Each row was made from one walk, in order. Every step used is in the known rows, and no mark comes twice. Write each row's walk.
Known rows
fuger, dokinek, kesar, mogu: [ 33.8  -9.7  12.4 -22.7  15.5   9.1 -13.7  20.2   0.7   4.6 -43.5  -8.3
 -15.3  -1.5  15.6  -3.9  -4.7  -7.7 -38.5  -6.5  15.0  -4.8  13.0   2.4]
mogu, fuger, dokinek: [ 19.6   4.7   2.9  -9.4  20.7 -11.8  17.5  31.8   4.7  34.5 -49.1  20.8
 -41.5  22.8  31.3   2.3 -13.6 -26.8  14.2 -11.7  -1.4 -25.4  41.1  -9.8]
kesar, mogu, fuger, fedod: [  8.5   8.2   1.3 -48.7 -29.1   9.9   1.5  -4.0  34.0   8.4 -56.4 -28.5
  10.5   1.9  11.5 -22.2  -5.7  -1.7  11.4 -32.9  20.3   7.4  70.0  28.7]
dokinek, kesar, fuger, fedod, momu: [ -3.7  16.1   7.4 -42.5  -3.1   1.9  -3.3  16.4  24.3  24.9 -16.0 -10.1
   5.2   5.8   0.1  23.6  11.1  14.5  10.2   2.1  -2.1   8.7  59.8  13.2]
fuger, fedod, kesar, mogu: [ -6.7  -3.2  29.7 -46.7 -47.9  25.5 -16.1 -11.7  12.1 -19.4  -4.2 -58.3
  30.5   9.9  18.5 -12.7  -3.0  47.1 -32.5 -15.1  21.9  55.1  28.1  13.3]
momu, fuger, dokinek, kesar: [ 19.3 -14.4  -5.8 -12.9  -0.3 -16.9 -10.1  22.3 -35.0  40.8  -8.9 -10.3
 -42.8 -12.7  18.5  -4.3  13.3 -13.5 -18.5   3.5  26.6 -14.8  44.7  -8.1]
momu, kesar: [-11.1   4.2  -4.7  -7.0 -13.3  -7.5   4.9   8.9 -15.0 -17.6  10.5  10.6
   5.4 -27.9  26.2  10.3  -4.4   9.8  19.1 -21.9 -14.7  16.7  -7.0   2.7]
kesar, dokinek: [-18.0 -20.3   2.7   0.7   2.0  -9.9  24.5   1.1 -13.6  14.2 -32.3  26.8
   9.4  12.3  17.3   4.3  -6.7  -5.6  31.2  -4.1  -3.7   0.7 -14.5   1.2]
dokinek, kesar, fedod: [ 26.3  10.9  33.8 -32.9 -10.9   3.6   0.3  -8.7 -20.5  12.3   0.9   4.7
   8.2 -21.5   4.9 -19.4   2.1 -25.5  -1.8  -8.9  36.0 -21.9  13.9   2.0]
fedod, momu, kesar, fuger, dokinek: [ -6.5  -6.4  11.1 -23.9  20.0 -13.1  19.5  57.2   8.9   2.5 -35.4  15.0
 -33.5  51.2  23.4  49.3 -27.6  15.4  27.6 -17.2 -77.9  34.3  27.0  -4.8]
mogu, fuger, dokinek, kesar, fedod, momu: [ 19.6  32.2  45.8 -39.8  20.5 -27.2  26.2  48.3  -3.7  43.3 -57.1  20.1
 -43.8  18.2  22.0  -5.5 -21.1 -49.9  16.2 -10.2   0.5 -42.4  68.3 -13.5]
momu, fuger, fedod, kesar, dokinek: [-37.4 -21.6  10.8 -33.5 -61.2  -9.5  14.0  -8.2 -36.7  29.3   0.7 -37.1
  10.3   6.3  41.1 -11.3   1.5  34.0  20.3 -10.9  25.8  53.3  49.8   5.4]
mogu, fuger, fedod, momu, kesar: [-39.7  38.8  -1.6 -41.0 -14.5 -15.2  16.7  38.4  12.4   1.9 -26.4   2.0
  -1.8 -14.3  26.0  16.8  -1.5  -3.3  56.0 -31.8 -16.2  12.6  81.0   8.6]
kesar, mogu, fuger: [  9.5  -2.3   7.3 -19.5 -21.6 -22.1   2.5  -2.4  34.2  13.1 -58.4  -1.9
 -18.2  12.6  12.3 -22.9 -19.0   1.4  15.0 -29.2  -3.9  -5.9  37.6  24.5]
dokinek, mogu, fuger, fedod, momu, kesar: [-54.8  52.6   1.0 -33.7 -23.2  -8.8   8.3  62.6  10.8  21.9 -16.6 -17.6
  -8.2 -38.5  25.8   1.7 -25.6   8.1  72.2 -32.5  -6.8  -4.6  62.1  24.1]
fuger, fedod: [  0.9   9.1  -4.4 -36.8  -5.9  33.9  -5.0  -1.1  -0.6  -1.8  -1.5 -26.6
  31.8  -7.2   4.2   0.9  10.4  -0.1  -0.7  -4.5  23.8  16.2  30.0   3.3]
fuger, fedod, kesar, dokinek, mogu: [-41.0   5.1  23.1 -21.4 -45.5  16.6   8.7  20.3 -22.1  28.4   5.4 -35.2
  31.3 -16.7  37.9  -7.4 -29.8  39.7  27.7  -5.4  34.0  22.7 -12.4   7.6]
kesar, dokinek, mogu, fuger: [-27.2   6.2   3.2   8.3 -22.8 -31.9  32.1  26.3  -0.4  61.6 -49.6  15.6
 -16.4 -18.1  28.0 -19.4 -37.7  -5.5  71.7 -22.7  10.0 -44.4   2.6  21.9]
fuger, dokinek: [ 16.2  -9.7   8.3  -6.1  27.3  12.3   4.2  30.4 -12.7  10.4 -19.0   4.1
 -13.0  27.5  15.5   9.9  -7.3 -17.1 -14.8   0.6  -9.6   4.1   3.7 -17.9]

Which walk is each row?
[-48.9  -5.0  11.2 -26.1 -74.2  -8.5   6.7  13.8 -40.0  48.6   9.6 -62.7
   1.3 -16.2  35.4 -23.4 -22.1  47.1  36.4  -9.6  34.7  31.2  28.3  18.3]	momu, fuger, fedod, kesar, dokinek, mogu
[  0.7  -1.1   4.4 -21.6 -38.5 -28.9   8.1   9.4  21.2  -7.7 -51.0   3.6
 -15.9 -21.6  37.9 -11.6 -18.5  11.5  33.0 -52.0 -16.4   7.4  38.5  29.3]	momu, kesar, mogu, fuger
[ -2.9   7.0  -5.1 -57.0 -38.6   4.1   4.5   8.1  20.9  -8.6 -49.7 -16.2
  15.4 -25.0  40.2  -8.3  -7.0   8.9  31.3 -54.2   4.4  24.9  64.3  31.7]	momu, kesar, mogu, fuger, fedod
[-30.2  22.2   1.9 -33.7   7.9  18.4   0.4  23.6   7.8  -5.5  -8.7 -22.0
  19.8  16.6 -13.9  16.2   8.9  -2.5   8.4   5.3  -8.8  26.7  57.3   0.3]	fuger, fedod, momu
[ 29.3 -11.4  13.8 -22.2   7.9  -7.9  14.0  28.6  22.0  17.4 -81.8   4.2
 -33.7  34.6  25.7 -10.1 -25.3 -15.4  -2.7 -27.2 -11.2 -10.2  45.0   4.9]	kesar, mogu, fuger, dokinek
[ 36.4 -25.0   7.9 -12.5  26.2   8.4  13.5  24.2  15.6  23.7 -33.3   3.4
 -28.7  53.8  16.5  24.0 -17.2   8.9  -1.1  -5.3 -27.8  11.0  10.7  -5.6]	kesar, fuger, dokinek
[-36.0  11.4   8.3 -59.6 -18.5  15.2  -5.2  28.5  13.4 -36.3 -29.1 -31.3
  25.1   5.4  -2.9  14.5  -5.1  22.7  16.6 -28.1 -34.4  54.6  53.0  22.8]	fuger, fedod, momu, kesar, mogu
[ 16.5 -10.9  -6.3 -36.1  -9.5  29.3   1.6  -2.2  24.8   7.7 -18.9 -21.5
  20.6  20.9   6.0  13.0   0.8  16.4  10.4 -10.4  -3.0  26.4  41.3  18.2]	kesar, fuger, fedod
[ 27.5   5.5   5.1  -9.7  30.5   3.5  -5.8  26.1 -18.8  20.6 -13.8  10.1
 -14.1 -16.8  21.6   5.4   2.5 -19.5 -26.7   7.4  22.1 -24.3   7.4 -17.5]	fuger, dokinek, kesar
[-15.4  13.4  45.8 -29.1  -5.2 -12.3  14.0  63.3 -33.3  44.0 -13.5 -50.7
 -48.1  52.5 -17.5 -19.6 -46.6 -13.4  31.9  -5.3 -17.6  -0.5  56.7   7.9]	kesar, fedod, momu, fuger, dokinek, mogu
[  2.2  21.3  -6.4 -31.1 -12.3   8.1   6.1   3.6  16.5  23.5 -27.5  -6.8
   2.9 -15.1  22.4  -7.6   8.8 -12.7  24.6 -22.8  29.0 -10.2  63.0  10.5]	mogu, fuger, fedod
[  2.2   7.2   5.7   4.1  18.2  16.1  -4.2  50.3 -13.9  27.0 -11.0 -21.2
 -19.6   6.3   8.8  -4.8 -32.8  -4.2   4.1   3.9   1.8 -21.7 -14.7  -3.7]	fuger, dokinek, mogu
[-26.4  17.5  12.6 -22.3 -28.3 -44.7  14.7  31.7  27.8  -9.2 -60.1   8.9
 -29.8   6.5  20.5   1.3 -24.5  12.4  42.6 -40.9 -52.4  14.3  53.4  23.5]	fedod, momu, kesar, mogu, fuger
[ 22.4  10.9   8.0 -16.4 -24.1 -31.6  -7.5  -3.4  26.1  19.6 -52.3   7.0
 -21.6 -35.5  22.2 -27.0  -2.9  -5.4   1.8 -27.3  21.2 -32.5  41.7  25.1]	dokinek, kesar, mogu, fuger
[-23.2   4.8  18.4 -34.3 -40.6 -11.0  34.4   1.8  -0.8  37.6 -35.5   4.9
  11.3  -6.5  62.5  -3.1  -9.0  17.3  37.6 -24.1  30.7  16.9  43.0  -1.9]	mogu, fuger, fedod, kesar, dokinek
[ -5.9  26.4  13.0 -31.8 -42.4  -0.4   9.0   3.6   9.3  18.8  -6.3 -21.4
   0.8 -19.4  50.9  -8.4  -3.1  21.0   3.8 -21.6  37.4  10.4  56.5  -0.3]	mogu, fuger, fedod, kesar
[ -1.3  -5.7  11.7 -35.2  -4.2 -32.3 -10.8  38.1 -10.0  21.0 -42.1 -31.6
 -53.4  26.7  -7.3  -4.9  -4.8   2.7 -18.1  -0.7 -18.3   6.0  74.4   7.4]	fedod, momu, fuger, dokinek, kesar, mogu
[-14.4   5.8   6.2 -41.4   0.0   9.0   8.3  20.2  31.3   7.7 -23.9 -20.7
   4.0  49.8  -8.3  26.7  -4.2  23.0  15.2  -0.1 -34.8  30.6  65.6  11.4]	kesar, fuger, fedod, momu
[-56.0  33.1  10.2 -21.5 -15.2 -15.8  31.1  46.2   7.7  52.6 -56.5  -1.4
   3.2   6.4  14.1  -3.6 -31.4  -4.9  83.0 -14.2   3.3 -17.9  56.9  19.5]	kesar, dokinek, mogu, fuger, fedod, momu
[ 16.3  -9.6   6.8 -28.2  -5.8 -13.5  13.8  39.8   9.2   1.4 -72.2  11.7
 -30.5   6.8  50.2   0.5 -26.2  -3.6  22.7 -44.6 -25.2   7.9  41.4  11.0]	momu, kesar, mogu, fuger, dokinek
[  0.2  -7.1  39.4 -40.4   3.3 -17.1  21.9  38.3 -29.7  25.4 -30.7 -27.3
 -46.0  73.2 -13.4  -2.1 -24.7 -26.8  12.0  -5.7 -30.0  21.8  79.3  -9.0]	kesar, fedod, momu, fuger, dokinek
[ 21.8 -25.0  -2.0 -21.1  11.9   2.2  12.3  35.9   2.0   8.2 -27.3  15.2
 -26.5  27.8  46.0  33.5 -22.4  13.8  17.6 -28.1 -43.5  31.4   6.7  -2.0]	momu, kesar, fuger, dokinek
[-10.2   1.9   5.6  -9.9  12.4 -37.0   2.3  42.4 -26.3  39.1 -14.8 -14.1
 -57.0  16.9   6.1   7.0   3.9 -10.0  -8.8  12.4 -11.1  -8.2  66.5 -12.8]	fedod, momu, fuger, dokinek, kesar
[  2.4   1.6  35.4 -18.3 -48.5 -30.6   5.2  -1.3  30.6  11.3 -33.3 -19.0
 -21.1   1.5  35.6 -23.5 -26.3  38.7  -4.3 -31.7  -0.3  16.9  26.0  15.9]	fedod, kesar, mogu, fuger
[-11.1  29.7  -0.6  12.6 -22.1 -21.8   8.4  28.6  18.0  46.8 -19.4 -11.1
 -27.9 -30.6  19.2 -23.2 -31.3  -0.7  41.7 -18.5  18.1 -48.4  10.7  21.3]	dokinek, mogu, fuger
[ 28.8  18.3   2.5  -9.9  19.2 -20.4   7.0  31.2  -1.3  43.7 -43.7  26.0
 -42.1 -24.0  43.7  -0.3  -1.0 -32.8   0.3 -11.0  28.4 -50.0  38.8 -11.0]	mogu, fuger, dokinek, kesar
[-38.3  -1.9  31.4  12.9 -41.1 -16.1  19.4  20.5 -23.4  34.1   4.4 -15.0
   2.4  -6.9  37.0 -11.5 -39.0  44.0  25.2  -8.2  11.6   2.5 -45.8   4.7]	fedod, kesar, dokinek, mogu
[ 23.9  -4.8  37.0 -23.8 -21.6 -20.4   7.6  24.1  14.6  17.8 -54.6 -15.2
 -39.7  30.6  47.9 -11.3 -32.3  20.3 -18.6 -22.7  -1.3  13.8  30.3  -3.3]	fedod, kesar, mogu, fuger, dokinek
[-28.6  11.3   1.0 -23.7 -27.5   4.6  26.0  21.4   0.4  59.4 -49.2  -3.2
  12.6 -20.1  33.0 -15.5 -25.0  -4.9  71.3 -28.7  36.8 -25.6  36.4  26.0]	kesar, dokinek, mogu, fuger, fedod
[ 23.5 -13.0   9.5  -2.4  13.3  10.3   3.5  46.0  10.1  43.5 -23.8 -19.4
 -34.4  35.8  17.0   5.6 -44.9  16.7  13.5  -9.9 -23.0  -9.6  -4.2  12.3]	kesar, fuger, dokinek, mogu
[-17.8  -4.6   8.2 -14.7  10.2 -27.8  12.0  45.7 -19.6  25.3 -24.9 -21.7
 -51.6  50.3  -8.8  11.1  -8.9  -9.6   5.7   9.4 -33.5  17.4  66.8 -13.6]	fedod, momu, fuger, dokinek
